Known rows, with every step that occurs
begala, zafa, kubini, zevobo: [-3.47 -0.38  0.46  0.78 -0.81  0.58 -1.92  3.01 -0.55 -0.07  3.14  1.39
 -1.83  0.50  0.34  3.65  2.27 -0.17 -3.72 -0.09 -7.15  0.44  0.53 -0.29
 -0.26 -2.48  0.05 -0.21  1.82 -2.00 -2.46  1.09 -3.13]
zevobo, kubini, zafa, begala: [-3.28  2.01  0.86 -0.47 -1.66  0.10 -0.08 -1.31 -0.70  1.08 -0.24 -0.94
  1.97  0.69 -0.15 -0.87 -1.66 -1.81 -2.34 -0.69  0.26  0.14 -0.59  0.39
 -0.07  2.67  1.23 -1.39 -3.50  1.08 -1.04 -3.24 -0.05]
gogufeg, begala, zafa, kubini, zevobo: [-5.85 -0.36  0.64  0.61 -0.67  0.97 -2.23  1.72 -0.59  0.80  3.32  1.13
 -1.33 -1.13  0.85  3.23  1.84  0.08 -3.27 -0.19 -3.49  0.53  1.20 -1.47
 -0.59 -3.00 -0.29 -0.25 -1.95 -0.72 -2.89  0.78 -1.92]
begala, vamak: [ 1.24  0.88 -0.22 -0.38 -1.17 -1.49  0.78  0.88 -0.54  1.82  0.32  0.39
 -0.71 -0.45  0.27 -0.60  0.05 -0.37  0.39 -0.34  3.45  0.65 -1.20  0.51
 -0.55  1.68  1.45 -0.07  0.54  0.12  0.04 -0.02  1.18]
zafa, begala: [ 1.42  1.68 -0.15  0.00 -1.40 -1.01  0.03  0.90  0.42  1.25  1.87  0.15
  0.03  2.69  0.68 -0.32 -0.04 -1.12 -1.81  0.03 -0.28  0.52 -0.46  0.49
 -0.35  1.55  0.35 -0.10  0.09 -0.75  0.11 -0.87  1.12]
kubini, zevobo, delon, vamak: [ 1.70 -5.06  1.08  0.88  0.32  0.54 -1.09  1.68 -0.57 -1.82 -0.95  0.13
 -1.48 -0.48  0.11  0.40  2.07  1.07  2.17  1.04  2.10 -0.79 -1.19  1.56
  1.57 -2.37 -2.17 -0.26  0.60  0.08 -1.63  0.98 -3.16]
gogufeg, kubini, zafa, begala: [-2.65  1.40  0.60 -0.47 -1.10 -0.09 -0.65 -1.02  0.50  0.86  2.36 -0.56
  1.80  0.25  0.40 -1.08  0.44 -1.45 -2.72 -1.31  0.67 -0.03  1.81 -0.87
 -0.02  1.73  1.26 -0.22  0.08  2.33  0.34 -0.46  3.26]
zevobo, kubini, zafa: [-4.22 -0.34  1.02 -0.08 -1.14  0.04 -0.14 -0.61 -1.24  0.32 -0.78 -1.24
  1.08 -0.92  0.15 -0.89 -0.39  0.00 -0.14 -0.61  2.14 -0.15 -1.47  0.00
  0.58  2.09  0.46 -0.60 -2.24  2.02 -0.66 -2.63 -0.87]
zafa, begala, gogufeg, kubini: [ 1.16  2.47 -0.49 -0.39 -0.25 -0.41  0.91 -1.03  0.63 -0.43  2.72  0.00
  1.46  1.72  0.84 -0.17  0.24 -1.14 -2.09 -1.13 -0.64  0.04  1.93 -0.60
 -1.34  1.81  1.15  1.30  2.23  0.51  1.74  0.08  5.15]
vamak, begala, gogufeg, kubini, zafa: [-1.23  0.70 -0.86  0.06  0.92 -0.20 -0.13 -1.45 -0.94 -1.32  0.30 -0.28
  0.22 -1.63  0.15  0.01 -0.27  2.28  2.13 -1.45  1.96 -1.02  2.11 -1.75
  0.18  1.17  0.51  1.96  3.34  2.91  2.47  1.15  3.82]
zafa, kubini, zevobo: [-2.62 -1.86  0.91  0.98 -1.11  1.04 -1.19  1.92 -0.95 -0.43  2.33  0.28
 -1.43 -0.23  0.77  2.63  2.06 -0.58 -2.14 -0.16 -1.68  0.01 -0.56  0.47
 -0.34  0.23  0.36  0.17 -1.66 -2.38 -1.33  0.03 -3.09]
gogufeg, kubini, zafa, begala, vamak: [-2.27  2.93  0.44 -1.16 -1.31 -0.32  0.11 -1.51 -0.02  2.43  1.55 -0.25
  2.24 -0.93 -0.02 -1.75 -0.26 -2.19 -2.43 -1.80  2.32  0.38  1.53 -0.62
 -0.39  1.85  3.20 -0.43 -0.80  2.06  0.12 -0.44  4.38]
zevobo, delon, vamak, begala: [ 5.21 -2.63 -0.82  0.96  1.06 -0.82 -0.99  1.72 -0.43 -1.62 -1.90  0.24
 -2.54  1.07 -0.13 -0.54  0.64  3.62  6.53  1.41  3.86 -0.93 -1.28  0.93
  2.40 -2.63 -3.53  0.38  2.13  0.10  0.93  1.79 -2.31]
kubini, zevobo, delon, vamak, begala: [ 3.68 -4.29  0.00  1.08  1.12  0.34 -2.43  1.92 -1.61 -2.48 -3.10  0.48
 -2.10 -0.39 -0.28  1.09  1.51  2.94  5.08  0.64  2.99 -1.05 -0.89  1.39
  1.70 -3.21 -2.64  0.45  2.10  0.12 -0.51  1.53 -3.52]
vamak, delon, zevobo, kubini, zafa, begala: [-1.33  2.06 -0.16 -1.25  0.16 -0.13  2.24 -2.68  1.63  1.62 -1.78 -1.64
  2.27  0.73 -0.73 -2.97 -2.92 -2.00 -1.95  0.55  1.02  0.81 -0.64  0.01
 -0.88  3.31  1.15 -1.86 -3.96 -0.05  0.87 -3.32  0.75]
vamak, delon, zevobo, kubini, zafa, begala, gogufeg: [-0.35  3.32 -0.57 -1.26  0.53  0.13  3.47 -4.05  2.02  0.76 -1.56 -1.50
  2.80  0.72 -0.71 -2.27 -4.19 -1.78 -1.77  0.47 -0.70  0.41 -0.09 -0.48
 -1.59  4.36  1.71 -0.63 -3.49 -0.45  2.32 -2.77  2.51]
gogufeg, kubini, zevobo, delon: [-0.16 -3.77  1.23  0.60  0.85  0.76 -0.91  1.07 -1.41 -1.62 -1.85 -0.12
  0.76 -1.54  0.53  0.23  2.18 -0.90 -1.32 -0.57  1.27 -0.35  0.14  0.70
 -0.17 -1.71 -0.65  1.07  4.28  1.99 -1.39  1.09 -0.94]
kubini, zafa: [-3.01 -0.40  0.70  0.30 -1.24 -0.28 -0.07 -0.07 -0.21  1.00  1.21 -0.28
 -0.41 -0.70  0.40 -0.46 -0.15  0.49  0.31  0.11  1.84 -0.28 -0.73 -0.53
  0.99  1.70  0.23  0.17 -0.54  1.23 -0.27 -0.39  0.14]
gogufeg, kubini, zevobo, delon, vamak, begala, zafa: [ 1.39 -3.88 -0.50  0.31  1.83 -0.07 -3.40  2.59 -1.25 -2.97 -1.30  1.15
 -1.78 -0.38 -0.40  1.38  3.20  2.80  2.73 -0.48 -0.97 -1.01  1.13 -0.12
  1.63 -6.57 -2.45  0.21  7.19  2.55 -1.39  2.66 -1.23]
delon, zevobo, kubini, zafa: [-2.87  0.28  0.17  0.24  0.11 -0.08  1.38 -1.49 -0.50  0.48 -3.28 -1.82
  2.20 -0.58  0.14 -1.81 -2.53 -0.25  0.31 -0.05  5.26 -0.06 -2.04  0.54
 -0.61  3.08 -0.14 -0.82 -1.90  1.15  2.08 -2.83 -1.59]

Rows
[-4.87  1.29 -0.17  0.48 -0.83  0.11 -0.87  1.38  0.78  1.73  4.32  0.80
 -1.81  0.32  1.01  1.93  1.26  0.88 -1.58  0.33 -2.95  0.76  0.62 -1.99
  0.00 -2.26 -1.33 -0.21 -1.31 -0.87 -1.39  0.76 -0.63]	gogufeg, begala, zafa, kubini
[ 0.09  3.04  0.22 -1.73 -1.12 -0.78  1.30 -1.72  1.42  3.54  1.92  0.36
  0.31 -0.71 -0.94 -1.99 -0.88 -2.32 -1.93  0.06 -1.54  0.95  0.55 -0.88
  0.26  2.46  3.22 -1.33 -3.69  0.07 -1.37 -0.79  3.39]	kubini, zafa, begala, vamak, delon
[ 2.07 -1.72 -0.47  0.49  1.68  0.51 -0.48 -1.48  0.04 -2.53 -1.01 -0.44
 -0.65 -1.65 -0.46 -0.67  0.17  3.61  5.82 -0.08  3.28 -1.75  1.91 -0.93
  2.10 -2.11 -2.28  1.56  2.55  2.35  2.11  2.64  1.66]	zevobo, delon, vamak, begala, gogufeg, kubini, zafa
[ 0.42  0.13 -0.31 -0.16  0.25 -0.53  0.83 -0.52  0.18 -0.99  2.28 -0.39
  0.53 -0.21  0.92 -0.07  1.26  0.38 -0.15 -0.94  1.68 -0.29  1.83 -0.79
 -0.94  1.52  0.47  1.61  4.18  1.45  2.18  0.67  4.57]	begala, gogufeg, kubini
[ 2.12 -2.01 -0.19  0.80  1.95  0.82 -0.95 -0.19 -1.99 -3.43 -2.99  0.59
  0.41 -1.63  0.05  1.08  0.77  1.35  1.49 -0.93  1.15 -1.18  1.40  0.29
 -0.75 -1.46 -0.67  2.85  5.62  1.31  0.68  2.11  0.46]	vamak, begala, gogufeg, kubini, zevobo, delon
[ 2.14  3.05 -0.58  0.03 -0.80 -0.63  1.26 -0.79  0.82  0.12  2.14  0.35
  0.33  2.67  0.61  0.17 -1.11 -0.76 -1.40 -0.03 -2.66  0.32  0.23  0.03
 -1.15  2.27  0.73  1.06 -0.18 -1.74  1.22 -0.19  2.68]	zafa, begala, gogufeg
[-1.20  3.40  0.18 -0.08 -1.35  0.16  1.15 -1.83  0.82  0.73  2.25  0.09
  1.05  1.08  0.22 -0.02 -2.10 -0.76 -2.14 -0.21 -2.30 -0.14  0.85 -0.77
 -0.23  3.18  1.21  0.79 -1.23 -0.52  1.02 -0.49  2.37]	kubini, zafa, begala, gogufeg
[-0.30 -3.17  0.66  1.36  0.23  1.12 -2.24  2.88  0.41 -1.34  1.63  1.32
 -2.89  0.36 -0.26  2.87  2.62  1.01 -0.68  1.06 -7.08 -0.26 -0.16  0.30
  1.70 -5.79 -2.61 -0.80  0.57 -2.26 -2.53  2.49 -5.34]	begala, zafa, kubini, zevobo, delon, vamak
[-1.16  1.07 -0.23 -1.58  0.62 -0.61  2.81 -2.64  0.78  2.49 -3.44 -1.39
  1.79 -2.27 -1.20 -3.21 -2.63 -1.36  0.31  0.20  4.42  0.88 -1.52 -0.19
 -0.84  3.23  2.20 -1.71 -3.59  1.06  1.22 -2.47  1.19]	begala, vamak, delon, zevobo, kubini, zafa
[ 3.03 -1.69  0.50  0.15  1.00  1.20 -0.66 -0.42  0.31 -2.55  0.25  0.16
  1.21  0.48  0.13  0.29  1.23 -0.77 -0.75 -0.34 -0.67 -0.92  2.01  0.64
  0.03 -1.49 -0.79  0.68  0.60  0.32 -0.17  1.46  1.96]	zafa, begala, gogufeg, kubini, zevobo, delon, vamak
[ 2.84  0.55 -1.17 -1.10  0.84 -1.71  3.07 -0.52  1.83  2.39 -1.23 -0.19
 -0.44 -0.37 -0.44 -2.36 -0.83 -0.95  0.95  0.96  3.56  1.31 -1.21  0.12
 -1.04  2.05  1.59 -0.73  0.24 -0.88  1.70 -0.13  2.02]	begala, vamak, delon, zevobo
[ 2.48  3.42 -1.09 -1.73  0.31 -1.31  2.87 -1.63  1.23  2.51 -2.84 -0.88
  2.20  1.02 -0.75 -2.88 -2.60 -3.09 -0.89  0.27  2.29  1.52 -1.72  0.85
 -2.20  3.28  2.66 -1.94 -3.17 -0.74  1.19 -2.88  1.92]	zafa, begala, vamak, delon, zevobo, kubini
[-1.99  2.11  0.66  0.01 -1.79 -0.25 -0.09 -0.68  0.50  1.58  2.20 -0.06
  0.78  1.27  0.25 -0.52 -0.73 -1.05 -2.26 -0.04 -0.40  0.18 -0.31 -0.19
  0.50  2.37  0.83 -0.36 -2.42  0.09 -0.19 -1.15  0.84]	kubini, zafa, begala
[ 3.46 -3.38  0.26  0.81  0.41 -0.53 -0.07  1.40  0.59 -0.84 -0.33 -0.06
 -1.91  1.05  0.29 -0.95  1.01  1.78  3.52  1.56  2.69 -0.56 -1.58  1.06
  2.31 -1.70 -3.26 -0.18  0.56 -0.08  0.26  1.22 -1.61]	zevobo, delon, vamak
[ 3.85 -1.23 -1.86 -0.05  1.09 -1.17 -1.02  0.05 -0.26 -2.61  1.34 -0.19
 -1.29  0.07  0.17 -0.11  1.76  3.58  6.03 -0.79  3.95 -1.14  1.91 -0.80
  0.78 -1.01 -1.08  1.20  3.51  1.98  3.03  1.65  4.06]	delon, vamak, begala, gogufeg, kubini
[-0.33  1.54 -1.40  0.83 -0.32 -0.91 -1.53  2.90 -0.27  0.08  2.46  1.42
 -3.40  1.81  0.12  2.71  0.89  2.59  1.12  0.24 -5.69  0.20  0.01 -0.89
  0.26 -3.18 -0.97  0.38  3.56 -2.23  0.38  1.44 -2.30]	vamak, begala, zafa, kubini
[ 3.06  2.78 -0.50 -1.64 -0.88 -1.56  1.40 -0.18  1.53  3.09  1.92  0.56
 -0.61  0.94 -0.55 -1.52 -0.07 -2.23 -1.29  0.27 -1.47  1.37 -0.34 -0.20
 -0.77  1.80  2.94 -1.20 -1.76 -1.33 -1.20 -0.44  3.56]	zafa, begala, vamak, delon
[ 1.58  0.30  0.89  0.08  0.52  1.33  0.15 -0.77 -0.46 -1.90 -1.01  0.28
  2.17  0.19  0.43  0.71  0.74 -2.10 -3.38 -0.97 -2.38 -0.26  1.68  0.56
 -1.32 -0.27  0.45  1.91  2.33  0.11 -0.22  1.14  1.81]	zafa, begala, gogufeg, kubini, zevobo, delon
[ 0.97 -0.72 -0.68 -0.80  0.93 -1.16  2.31 -0.72  1.14  0.65 -2.86 -1.54
  0.83  0.50 -0.16 -2.18 -0.82 -0.49  0.68  0.91  3.11  0.86 -1.76  0.44
 -1.17  1.98  0.11 -1.27 -0.04  0.11  1.33 -2.52  0.31]	vamak, delon, zevobo, kubini
[ 2.48 -4.22  0.61  0.47  1.51  1.02 -0.67 -0.21 -0.18 -3.40 -0.42 -0.01
  0.28 -1.40  0.18  0.44  2.16  1.03  1.67 -0.31  2.13 -1.10  1.57  0.29
  0.57 -2.19 -1.37  1.32  2.02  1.52 -0.08  2.09  0.64]	begala, gogufeg, kubini, zevobo, delon, vamak
[-2.03  3.31  0.31 -0.36 -1.43  0.61  1.00 -2.47 -0.18  0.09 -0.08 -0.80
  2.42  0.46 -0.04 -0.56 -2.20 -1.20 -2.52 -0.62 -1.64 -0.13  0.12 -0.06
 -0.77  3.83  1.42  0.14 -4.18  0.15  0.22 -2.61  1.32]	zevobo, kubini, zafa, begala, gogufeg
[-0.40 -0.64 -0.15  1.32  0.47  0.97 -2.51  3.17 -1.27 -1.41 -1.07  1.77
 -2.69  0.02 -0.27  3.58  0.50  1.39 -0.28  0.56 -7.57 -0.20 -0.20  0.29
  0.35 -4.64 -1.90  0.96  4.00 -2.34 -1.57  2.35 -6.02]	vamak, begala, zafa, kubini, zevobo, delon
[-2.10  3.52  0.81 -1.06 -2.12 -0.26  0.58 -1.43 -0.93  2.40 -1.16 -0.70
  2.64 -0.57 -0.50 -1.62 -2.28 -2.37 -2.06 -1.17  1.14  0.61 -1.29  0.70
 -0.64  3.48  2.99 -1.52 -5.81  0.98 -1.32 -3.03  0.87]	zevobo, kubini, zafa, begala, vamak
[-1.63 -1.34  1.03  1.23  0.13  1.32 -1.50  2.60 -0.27 -0.64  0.61  1.44
 -1.84  0.16 -0.02  3.06  1.43 -0.52 -3.27  0.66 -8.35  0.40 -0.36  0.22
  0.25 -4.05 -1.51  0.56  3.08 -2.50 -2.69  2.06 -5.71]	begala, zafa, kubini, zevobo, delon
[-2.61  2.58  0.12 -0.17 -0.64  0.08  1.38 -2.11  0.16  1.12 -2.59 -1.61
  3.43  1.35 -0.03 -2.11 -3.66 -1.60 -1.88 -0.24  3.23  0.32 -1.55  0.82
 -1.15  3.61  0.53 -1.02 -3.48  0.28  1.48 -3.25 -0.91]	delon, zevobo, kubini, zafa, begala
[-1.25  3.14  0.60 -2.18 -1.13 -0.58  1.21 -2.32  0.47  3.04 -0.35 -0.54
  1.69 -1.10 -1.33 -2.18 -1.61 -2.84 -2.52 -0.49 -0.79  1.04 -0.29 -0.25
 -0.47  2.98  3.66 -2.16 -5.13  0.45 -1.92 -2.76  2.23]	zevobo, kubini, zafa, begala, vamak, delon
[-3.30  1.16 -0.05 -1.66  0.83 -0.01  2.52 -3.74  0.76  3.32 -2.93 -1.75
  2.30 -3.70 -0.68 -3.42 -3.06 -1.28  1.14  0.05  7.61  1.06 -0.61 -1.29
 -0.96  3.21  1.87 -1.69 -6.54  2.19  0.38 -2.74  2.49]	gogufeg, begala, vamak, delon, zevobo, kubini, zafa
[ 3.59 -2.43 -0.36  1.64  1.11  1.74 -1.09  0.96 -0.81 -3.19 -0.76  0.68
 -2.56 -0.57 -0.17  2.56  0.92  2.93  4.44  1.08 -2.03 -1.31  0.64  0.74
  1.29 -2.70 -2.34  1.42 -0.45 -3.25  0.39  2.59 -3.72]	zafa, kubini, zevobo, delon, vamak, begala, gogufeg
[ 2.56 -1.10 -1.25  1.26  0.66 -0.23 -1.86  3.18  0.51 -1.10  0.88  1.16
 -4.22  1.90 -0.52  1.84  1.35  3.65  4.08  1.39 -5.06 -0.35 -0.41 -0.07
  2.31 -6.00 -3.96 -0.05  2.93 -2.01 -0.04  2.99 -4.08]	zevobo, delon, vamak, begala, zafa, kubini
[-2.13 -0.23 -0.66  1.06 -0.48  0.15 -2.76  3.25 -1.50 -0.86  1.63  1.68
 -2.92  0.30 -0.03  4.18  2.00  1.63 -0.77 -0.41 -6.71 -0.10  0.69 -0.38
 -0.30 -3.18 -0.13  0.42  2.70 -2.17 -1.38  1.38 -3.38]	vamak, begala, zafa, kubini, zevobo
[ 0.09 -0.38 -0.55  0.16  0.26 -0.88  1.84 -0.06 -0.37 -0.03 -3.40 -1.46
  1.80  1.02  0.53 -1.63 -1.72 -0.24  1.11  0.19  5.38  0.45 -2.53  1.42
 -1.44  2.22 -0.41 -0.52  0.29  0.15  2.26 -2.60 -1.53]	delon, zevobo, kubini
[-2.63 -2.88  0.76  0.86  0.41  1.65 -2.40  1.72  0.31 -0.43  1.83  1.10
 -2.14 -0.96  0.31  2.54  1.77  1.27 -0.08  0.98 -3.22 -0.14  0.84 -0.70
  1.66 -5.91 -2.98 -0.81 -2.21 -1.02 -3.33  2.18 -4.02]	gogufeg, begala, zafa, kubini, zevobo, delon, vamak
[ 3.73  3.10 -1.28 -1.41  0.23 -1.65  3.13 -1.15  2.35  3.30 -0.37 -0.02
  0.75  1.73 -0.35 -2.53 -1.93 -2.46 -0.96  0.73  1.36  1.52 -1.01  0.27
 -1.59  2.60  2.27 -1.09 -0.97 -1.71  1.62 -0.75  2.86]	zafa, begala, vamak, delon, zevobo
[ 2.60 -3.66  0.18  1.53  0.74  1.33 -2.48  2.35 -1.18 -2.36 -1.03  0.54
 -2.92 -0.53 -0.19  2.17  2.09  2.51  4.18  1.00 -0.52 -1.04 -0.55  1.12
  1.77 -3.81 -2.78  0.28 -0.28 -2.52 -0.79  2.17 -5.27]	zafa, kubini, zevobo, delon, vamak, begala
[ 1.04 -2.20  0.90  0.39  1.21  1.15  0.06 -0.31 -0.90 -2.62 -1.66  0.19
  1.13 -1.68  0.50  0.84  1.31 -0.66 -1.06 -0.72  0.22 -0.69  1.37  0.20
 -0.70 -0.66 -0.25  2.08  4.03  1.27 -0.12  1.63  0.94]	begala, gogufeg, kubini, zevobo, delon
